What can hang from each mark
q267: q948
q943: q842 q857
q316: q943
q842: q943 q979
q948: q267 q979
q246: q979
q284: q485
q979: q246 q320 q842 q948
q857: q540 q943
q485: q284 q316
q540: q857
q320: q979

In the rows, 128 means zero.
Known rows, with every way that one mark hangs from another
q267(q948(q979(q246 q320 q842(q943)))): [132 123  60 126 130 169 114  83 104 107 134 122 159 171 168  77 119 142
 125 126 164 161 155 109  69 159 121  89 138 112  98 118 121 147 133 102
 118 102 159 114 113 137 180 131 123 139 180  99 103 114 112 110 131 113
 135 132 134 105 129 167 148  96 103 114 143 154  61 147  93 138 126 141]
q267(q948(q979(q246 q320))): [123 117  67 131 126 169 106  78 108 134 135  98 157 135 158  83 125 137
 128 138 143 166 149 100  53 139 124  88 130  92  99 131 126 148 153 112
 105 114 157 122 113 138 156 144 106 158 172 105 103 144 117  85 117 112
 141 119 138  98 131 183 147 103 107 103 138 145  51 164  90 136 127 146]
q485(q284 q316(q943(q842(q979) q857))): [106 147  66 138  85 141 107  74  57 201 139 104 137 128 177 123 114  91
 125 126 147 147 174  90 113 166 148 117  82 144  74 131 148 155 130 127
  78 105 144 129  96 117 186 143  89  78 153 131 123 108 126 172  50 116
 140 151 160 107 119 149 150  93 105 119 135 166  54  67 119 127 129 125]
q246(q979): [136 122  72 125 126 193  96 104  93 178 120  59 157 134 170  96  97 113
 131 152 144 154 176 117  68 127 125 113 109  78  77 146 156 148 155 114
  77 147 157 129  90 137 146 144  84 117 161 129 127 147 113 111  80  90
 162 128 148  99 128 153 132 118  97 120 127 135  64 138 104 118 141 137]
q540(q857(q943(q842(q979)))): [121 116  60 113 135 178 119  95 101 158 150 122 165 102 158  79 102  89
 123 123 159 152 174 104  84 151 153 111 108  66  65 144 172 137 131 126
  74 133 147 167 101 149 171 134  80  87 165 134 121 112 121  94  91 133
 169 150 142  99  87 137 159 105 129 109 118 162  59  79 110 116 149 147]
q485(q284 q316(q943(q842 q857(q540)))): [121 148  68 145  87 120 113  70  70 190 149 114 139  78 161  98 112  71
 127 120 132 139 169  65 117 156 148 126  72 145  67 115 152 156 133 135
  89 110 148 138  91 112 201 135  92  72 151 120 132 114 122 170  63 116
 121 137 156 105 109 155 147  95 119 132 138 161  66  57 112 123 126 141]
q485(q284 q316(q943(q842))): [124 144  75 136  91 149 106  79  60 205 129 103 146 122 164  95 100 100
 129 132 129 142 176  85  99 152 138 119  84 136  68 115 142 170 143 118
  73 105 146 132 101 100 177 149  95  89 149 103 137 121 123 180  61 104
 130 141 162 114 128 144 145 100 106 119 127 157  67  93 111 127 122 131]
q284(q485(q316(q943(q842)))): [130 125  78 120 110 186 102 111 110 182 134  86 160 160 167  92  95  94
 122 119 151 140 157 104  97 155 138 123  81 101  74 134 147 166 131 109
  79 119 139 103 108 120 171 155  94  91 165 110 126 116 107 136  69 104
 122 149 132 124 118 138 146 100 103 109 128 152  61 104 114 122 121 142]
q842(q943 q979(q246)): [149 139  68 114 112 160 108 107  99 169 112  87 153 211 188  75 129 126
 121 141 193 156 135 137  88 147 127 111 120 112  87 153 135 134 124 116
  76 137 142 108 117 159 175 135  75 103 166 177  95 113 117 110 108 107
 131 156 149 122 125 143 160 109  88 123 122 135  43 116 108 113 142 123]
q943(q842(q979(q246 q320 q948)) q857): [148 117  54 130 108 105 117  71 112 107 170 120 140 142 155 111  85 129
 120 125 169 153 146  89  94 158 121 122 125 112  84 141 136 126 131 132
 142 132 164 135  96 144 187 141  80 150 185 115  94  86 109 146 148 142
 151 141 122  93 115 197 154  87 114 108 153 173  36  58 113 139 126 129]
q979(q246 q320 q842 q948(q267)): [187 121  58 133 104  84 122  83 104  58 157 105 143 147 140  82  72 150
 130 144 139 150 137  80  53 145  91 101 138 103  95 122 120 121 136 104
 154 125 168 158 107 116 189 120 116 180 169  99 119 114 101 166 245 114
 107 122 130 107 112 214 143  95 112 120 162 150  58 121  89 140 122 141]
q267(q948(q979(q246 q320 q842(q943(q857))))): [127 123  53 130 128 156 117  72 109  91 146 119 151 146 168  91 118 133
 126 122 165 160 154  99  80 162 132  92 127 108  94 121 133 137 128 112
 128  95 156 113 107 141 191 131 115 135 186 106  99 111 114 110 128 121
 147 132 128  99 122 173 150  91 105 112 156 161  56 129  99 140 129 143]
q857(q540 q943(q842(q979(q320 q948)))): [147 127  64 134 112 146 115  90  98 106 153 140 176 108 157  45 105 125
 123 106 158 150 171  79  92 160 127 125 123 134  74 135 146 141 119 129
 101 139 180 159  98 156 196 119  83  90 169 121 112 104  99 108 137 114
 128 134 146  85  91 157 154 103 144 132 114 144  63  54 103 132 133 146]
q267(q948(q979(q320))): [111 115  69 126 144 203 102  81 105 148 133 101 159 126 162  82 112 124
 131 136 131 164 169  99  44 140 134  92 123  78  89 134 146 158 152 115
  90 117 157 123 103 140 157 142  95 143 169 108 116 158 121  68 111  99
 144 121 147  90 128 173 146 103 123  98 134 145  51 149  98 140 129 144]
q284(q485): [149 116  76 122 142 205 102 113 133 174 137  79 166 148 163  83  85  96
 126 138 146 151 141 104  53 129 134 130  95  65  76 146 155 152 145 122
  66 129 143 107 105 154 161 149  79 127 170 144 127 141 111  95  89 116
 143 134 138 115 112 155 146 112 115 108 116 144  52 129 114 118 131 147]
q842(q943(q857) q979(q246 q320)): [139 131  50 125 121 106 112  90 109 126 136 100 148 189 182  98 111 125
 121 131 198 157 136 117  92 154 131 114 123 119  88 153 151 132 124 121
  96 143 146 125 109 151 191 130  71 106 182 170  92  93 118 113 156 114
 136 154 136 112 121 167 172  93  97 126 141 150  35 102 115 126 130 122]
q485(q284 q316(q943(q842(q979) q857(q540)))): [109 152  68 141  80 140 111  79  58 192 144 117 141 107 174 105 127  76
 125 115 146 146 166  82 116 166 147 124  82 159  72 127 145 151 124 132
  86 113 152 144  95 124 196 131  93  64 146 138 124 105 120 163  54 113
 125 149 159 100 112 152 151  92 117 130 132 164  56  46 116 124 131 133]
q267(q948): [130 116  74 120 133 231 109  77 118 193 128  90 153 106 156  72 114 108
 131 158 129 150 171 100  55 132 137 102 110  59  72 146 153 156 160 127
  82 122 146 110 104 152 159 142  83 137 168 127 119 164 124  74  79 109
 150 125 153 105 139 155 138 113 116  96 124 126  61 131 103 124 131 137]
q979(q246 q320 q842(q943) q948): [192 119  55 126 114 107 118  81 109  62 143 119 153 198 159  67  73 155
 123 129 169 150 147 105  80 151 101 111 132 126  89 118 123 143 141 103
 147 131 169 112 106 119 199 121 108 148 182  96 107 104 101 174 211 111
 120 136 130 116 117 186 152  97 105 131 141 148  63 112  98 142 117 129]
q320(q979(q246 q842(q943(q857)) q948(q267))): [163 134  60 120 117 130 124  91 101  79 169  87 120 154 177  89 122 132
 123 132 162 145 154  99  83 163 133  98 133 113  94 133 140  96 115 121
 133  96 168  99 110 149 194 124 103 142 151 129 109 112 105 145 176 116
 110 147 133  93 107 177 147  96 113 107 159 157  39  90  95 124 159 141]
q320(q979(q246 q842(q943) q948)): [168 127  67 114 117 186 113 100  95  89 149  92 138 189 172  70 118 141
 118 128 170 149 158 115  82 156 123 108 137 124  94 130 120 119 140 113
 124 111 178  75 110 141 182 127  97 137 151 115 101 112 106 146 143 104
 114 147 140 100 128 167 142 105 101 120 131 156  50 106  94 126 148 133]
q948(q267 q979): [119 140  76 125 120 138 104 105  87 164 136  79 144 129 170  98 101 115
 135 136 125 157 145 102  41 138 131  89 115  58  92 140 162 130 115 120
  73 109 144 154 111 138 161 144  91 141 149 153 136 149 121  90 111  97
 132 124 144  94  96 177 147 105 119  96 153 145  41 144  97 117 157 158]
q284(q485(q316(q943))): [131 124  78 118 112 194  98 113 108 182 126  63 160 169 173  87 106  94
 124 126 149 145 152 109  81 143 139 120  72  95  79 138 156 167 143 106
  67 129 135  93 111 120 160 149  92  92 157 138 127 141 111 117  87  84
 117 145 143 130 110 137 148 107 101 114 121 138  60 128 110 118 123 143]
q316(q943(q857)): [120 118  66 133  92 177 107  73 113 178 146  60 146 111 159  90  96 100
 129 148 142 135 181  95  94 147 143 118  88  76  73 152 190 162 144 126
  87 135 131 101  93 129 190 138  74  95 172 163 110 148 126 118  81  85
 152 132 141 111 116 163 149 103  98 117 143 146  61  99 111 121 135 143]
q857(q540 q943(q842(q979(q948)))): [144 131  69 128 111 164 115  94  95 132 152 128 170 102 157  43 115 114
 122 111 157 145 171  86  95 159 131 123 115 129  72 140 149 130 110 134
  96 128 173 142 103 167 190 123  81  87 159 139 112 116 102 111  95 123
 135 137 147  92  91 146 145 110 145 127 112 138  68  51 102 124 144 148]
q246(q979(q320 q842 q948)): [160 110  59 127 127 170 103  90  91  81 138  87 156 158 166  97  65 143
 131 136 140 155 178 105  57 146 100 111 125 106  84 129 138 151 160  95
 133 145 187 138  81 117 170 127 110 141 172  75 124 130  96 159 172  88
 152 127 141  91 123 178 132 106 105 126 136 153  72 130  98 143 123 130]

Rows
[119 142  62 120 120 168 111  98 105 164 135 101 147 155 193  77 125  89
 124 125 181 149 153 117 101 155 148 123 103 105  72 157 168 130 109 135
  77 146 148 122  96 172 201 119  65  73 168 196 103 119 119  82  95 105
 128 153 150 106 104 139 164 103 119 129 126 138  44  65 117 116 147 134]
q842(q943(q857(q540)) q979)
[180 123  53 125 101 108 124  73 111  90 152 104 137 175 165  80  92 132
 121 132 174 143 143 102  97 158 120 113 112 115  83 129 136 118 125 122
 150 111 158  90 105 139 206 125  99 142 179 123 104 117 106 179 153 133
 141 138 129 119 112 171 144  99 113 119 153 153  58  87 103 132 138 133]
q979(q246 q842(q943(q857)) q948)
[152 135  49 125 120  64 122  80 100  91 151  96 132 197 187  96 121 144
 122 129 180 155 133 106  83 155 119  99 125 120  98 148 162 120 114 116
 122 125 150 140 115 156 206 129  89 137 177 161  96 115 110 117 211 118
 110 152 134 108  98 175 170  94 128 108 155 140  24  96 105 137 140 128]
q842(q943(q857) q979(q246 q320 q948(q267)))
[133 138  72 130 109 184 112 103 100 167 143 123 176  86 157  49 116 100
 124 115 163 146 171  87 101 160 138 127 114 119  68 142 146 139 107 138
  74 135 167 156 103 167 186 123  73  68 160 150 117  98 107  95  83 119
 138 138 146  95  98 145 149 108 128 133 113 138  71  58 105 113 143 151]
q857(q540 q943(q842(q979)))
[156 144  68 132  90 102 125  95  91 121 158 120 161 109 151  46 139 125
 122 117 159 146 150  78 103 161 123 111 122 134  84 135 135 108 100 132
 110 119 170 160 115 173 197 122  92 104 156 138 106 110  97 120 133 134
 118 135 139  94  77 160 146 108 140 123 132 134  59  64  91 119 153 157]
q857(q540 q943(q842(q979(q246 q948(q267)))))
[156 119  65 124 111 136 111  92 105 111 151 118 149 170 158  92  84 146
 121 131 168 156 151 105  80 152 108 118 135 117  86 137 118 133 141 117
 126 140 166 142 104 140 178 142  86 151 175 103  96  94 107 144 153 128
 140 140 134  97 128 193 151  96 112 113 136 163  45  82 107 138 122 126]
q943(q842(q979(q246 q320 q948)))
[120 132  78 114 110 212 100 120 100 182 128  84 163 188 180  96 107 101
 120 116 165 146 153 116 102 164 138 121  84 113  79 142 141 160 126 108
  71 122 144 110 111 131 168 150  97  85 162 131 115 107 109 125  66 101
 123 160 136 122 119 136 151 101  99 110 123 158  52  96 116 122 126 135]
q284(q485(q316(q943(q842(q979)))))
[155 134  67 132  93 137 119  94  97 126 154 127 169 114 149  43 128 125
 119 114 169 150 155  88 103 158 128 121 118 144  81 136 128 119 114 133
 110 130 173 139 110 168 189 124  88 103 159 139  99 104  98 121 106 130
 133 136 141  95  92 155 146 110 135 130 116 139  66  60  95 121 146 149]
q857(q540 q943(q842(q979(q246 q948))))
[143 117  61 130 129 182 101 101  97 114 128  89 164 139 163 100  60 127
 131 141 146 154 183 106  62 143 110 121 127  96  79 130 136 155 156  99
 104 154 174 152  82 116 160 129 103 125 174  95 132 108 104 137 152  85
 157 128 139  95 134 171 136 104  88 136 138 154  76 133 104 131 122 133]
q246(q979(q320 q842))
[164 132  63 122 113 161 118  93 108  70 168 103 129 154 173  70 132 117
 119 114 172 145 156  99  94 163 132 116 125 133  87 133 127 102 128 127
 139 117 179  82 101 151 204 113  97 122 153 128  99 106 101 145 137 113
 117 142 137  88 113 175 149 102 114 130 140 158  50  67  95 121 152 142]
q320(q979(q246 q842(q943(q857(q540))) q948))
[178 127  69 127  99  93 116  83 104 133 149  75 135 143 152  79 111 138
 130 154 133 150 127  92  57 126 111  95 116  83  94 136 144 115 139 120
 123 123 149 127 116 141 170 140  95 178 156 136 117 161 110 138 169 121
 122 121 140 112 104 189 139 110 124 101 149 131  45 127  89 124 147 144]
q979(q246 q948(q267))
[125 122  71 124 114 170 101 101 115 177 139  67 152 143 175 104 104  85
 123 122 150 141 149  98  90 149 148 121  67  91  76 142 166 159 136 118
  76 124 134  91 106 124 169 150  90  92 164 148 128 136 112 118  82  96
 131 147 139 123  98 145 150 102 107 110 135 144  53 109 114 118 125 142]
q284(q485(q316(q943(q857))))
[163 127  57 123 135 129 114  93  80  68 136  90 148 178 182  87  79 151
 132 138 149 152 176 110  70 155 104  97 128 109  89 126 154 140 131  89
 128 127 179 156  94 125 194 125 119 131 172  88 132 128  95 147 207  90
 123 138 136 101 112 157 139 101 110 118 150 142  63 131  98 142 134 135]
q246(q979(q320 q842(q943) q948(q267)))
[142 132  70 135 111 159 116  94 110 169 149 125 175  62 141  41 101  98
 126 120 148 140 177  72 101 152 139 132 106 101  63 132 153 143 117 141
  81 130 164 152  98 153 190 127  72  79 164 132 126 106 107 108  84 120
 138 129 141  97  92 147 147 109 132 132 119 134  81  69 103 113 141 160]
q857(q540 q943(q842))
[155 133  70 122  98 128 118  95  94 143 151 102 137 155 160  92 107 136
 124 139 152 150 140 106  82 152 113 106 130 103  87 141 124 114 118 122
 122 116 157 148 113 156 180 142  93 155 162 123 104 112 108 137 139 137
 131 140 134 103 114 182 142 101 116  98 149 154  39  82 104 128 144 137]
q943(q842(q979(q246 q948(q267))))
[131 128  63 128 102 139 115  84 117 163 156 105 138 121 161 116  99 106
 121 134 176 149 144 102 101 157 136 127 116  98  77 149 135 117 118 140
 110 126 147 136 101 158 185 142  67 126 177 145  97  78 118 132  83 143
 166 144 125  98 126 183 152  93  95 112 151 167  40  57 118 117 139 135]
q943(q842(q979(q246)) q857)
[124 133  70 130 129 117 103 103  90 129 140  91 150 126 167  99  82 124
 135 133 124 162 145  95  37 139 124  94 127  70  94 135 163 145 122 112
  84 120 151 172 108 123 163 139  92 145 160 135 134 139 119  89 166  92
 119 124 134  90  89 191 156  98 120 104 156 152  39 147  98 130 142 155]
q948(q267 q979(q320))
[121 122  73 124 120 190 106  83 103 161 131  88 152 132 161  80 140 125
 128 143 144 162 148 114  58 134 134  86 122  82  96 134 127 140 147 120
  97 102 150 101 116 154 152 147 103 153 163 122 100 159 121  83  71 115
 150 120 143  98 132 172 136 110 114  98 133 143  52 151  90 125 142 148]
q267(q948(q979(q246)))
[111 131  68 131  82 182 113  85 106 167 156  99 147 113 165  87 112  93
 122 123 162 134 179  91 123 171 139 129  99 114  69 152 164 147 117 132
  99 137 145 130  90 153 214 125  76  71 171 161  94 109 116 118  61 106
 138 141 134  99 108 164 150  96 103 126 142 162  58  40 118 121 137 143]
q316(q943(q842(q979) q857(q540)))
[162 126  60 119 119 156 117  89 105  82 165  93 127 166 174  86 118 132
 120 126 173 148 161 108  88 161 133 112 130 118  91 135 131 108 132 124
 131 107 171  71 106 145 192 127  96 135 158 118 100 111 106 152 144 116
 127 147 136  93 123 173 146 101 107 117 144 162  46  83  99 127 150 135]
q320(q979(q246 q842(q943(q857)) q948))
[144 130  67 130  96 150 113  95 100 169 140 109 168 123 154  72 109 130
 120 130 175 151 163 103 100 158 135 120 123 111  78 143 135 131 116 129
  81 117 157 135 113 155 166 142  77  99 166 142 105  90 110 122  92 131
 154 141 138 105 113 155 148 109 104 122 121 144  64  94 105 115 142 141]
q857(q943(q842(q979(q246))))
[166 117  60 135 107 136 111  95 117 102 143 111 160 143 139  86  60 130
 127 143 157 153 146  91  67 142 105 120 131 100  84 126 112 142 148 110
 124 148 163 143  99 111 173 125  97 148 178 110 115  83 108 156 183 109
 131 126 129 114 135 200 152  95  79 142 145 158  69 128  99 127 112 134]
q979(q246 q320 q842)
[154 122  50 131 134 126 113  84  96  61 149 107 150 150 182  82  89 126
 127 116 163 148 176  96  89 158 113 116 118 125  81 129 155 138 137 106
 141 146 184 135  79 136 204 113 111 107 179  97 118 117  93 150 176  93
 142 133 135  93 109 156 142  99 124 137 145 152  67  86 103 140 130 136]
q246(q979(q320 q842(q943(q857(q540))) q948))
[119 140  62 126 120 161 111 100 101 119 144 117 150 143 181  83  97  93
 127 106 165 152 154 103  90 166 138 115 111 104  81 126 149 131  99 126
 105 114 159 121  95 148 201 116  98  95 168 150 120 113 114 119  92 102
 141 136 133  95  89 163 151  98 114 131 147 164  60  87 107 121 151 154]
q948(q979(q842(q943(q857(q540)))))
[168 120  70 121 111 190 109  98  99  94 156  86 137 157 156  79 107 136
 122 135 152 152 159 107  66 148 122 110 137 112  92 133 110 115 150 118
 130 123 180  84 104 137 163 128  96 159 145 109 104 119 104 151 141 105
 127 133 144  87 128 192 136 107  96 119 133 164  53 107  90 125 144 139]
q320(q979(q246 q842 q948))
[137 134  68 133 115  76 106 100  95 116 143  89 148 145 158  98 103 136
 133 137 139 165 124  94  46 135 113  88 134  85 106 131 140 128 125 108
  99 124 149 170 116 125 162 142  99 159 160 135 123 122 115 106 180 102
 117 120 128  95 100 202 156  98 108 110 162 151  36 159  91 126 139 157]
q948(q267 q979(q246 q320))
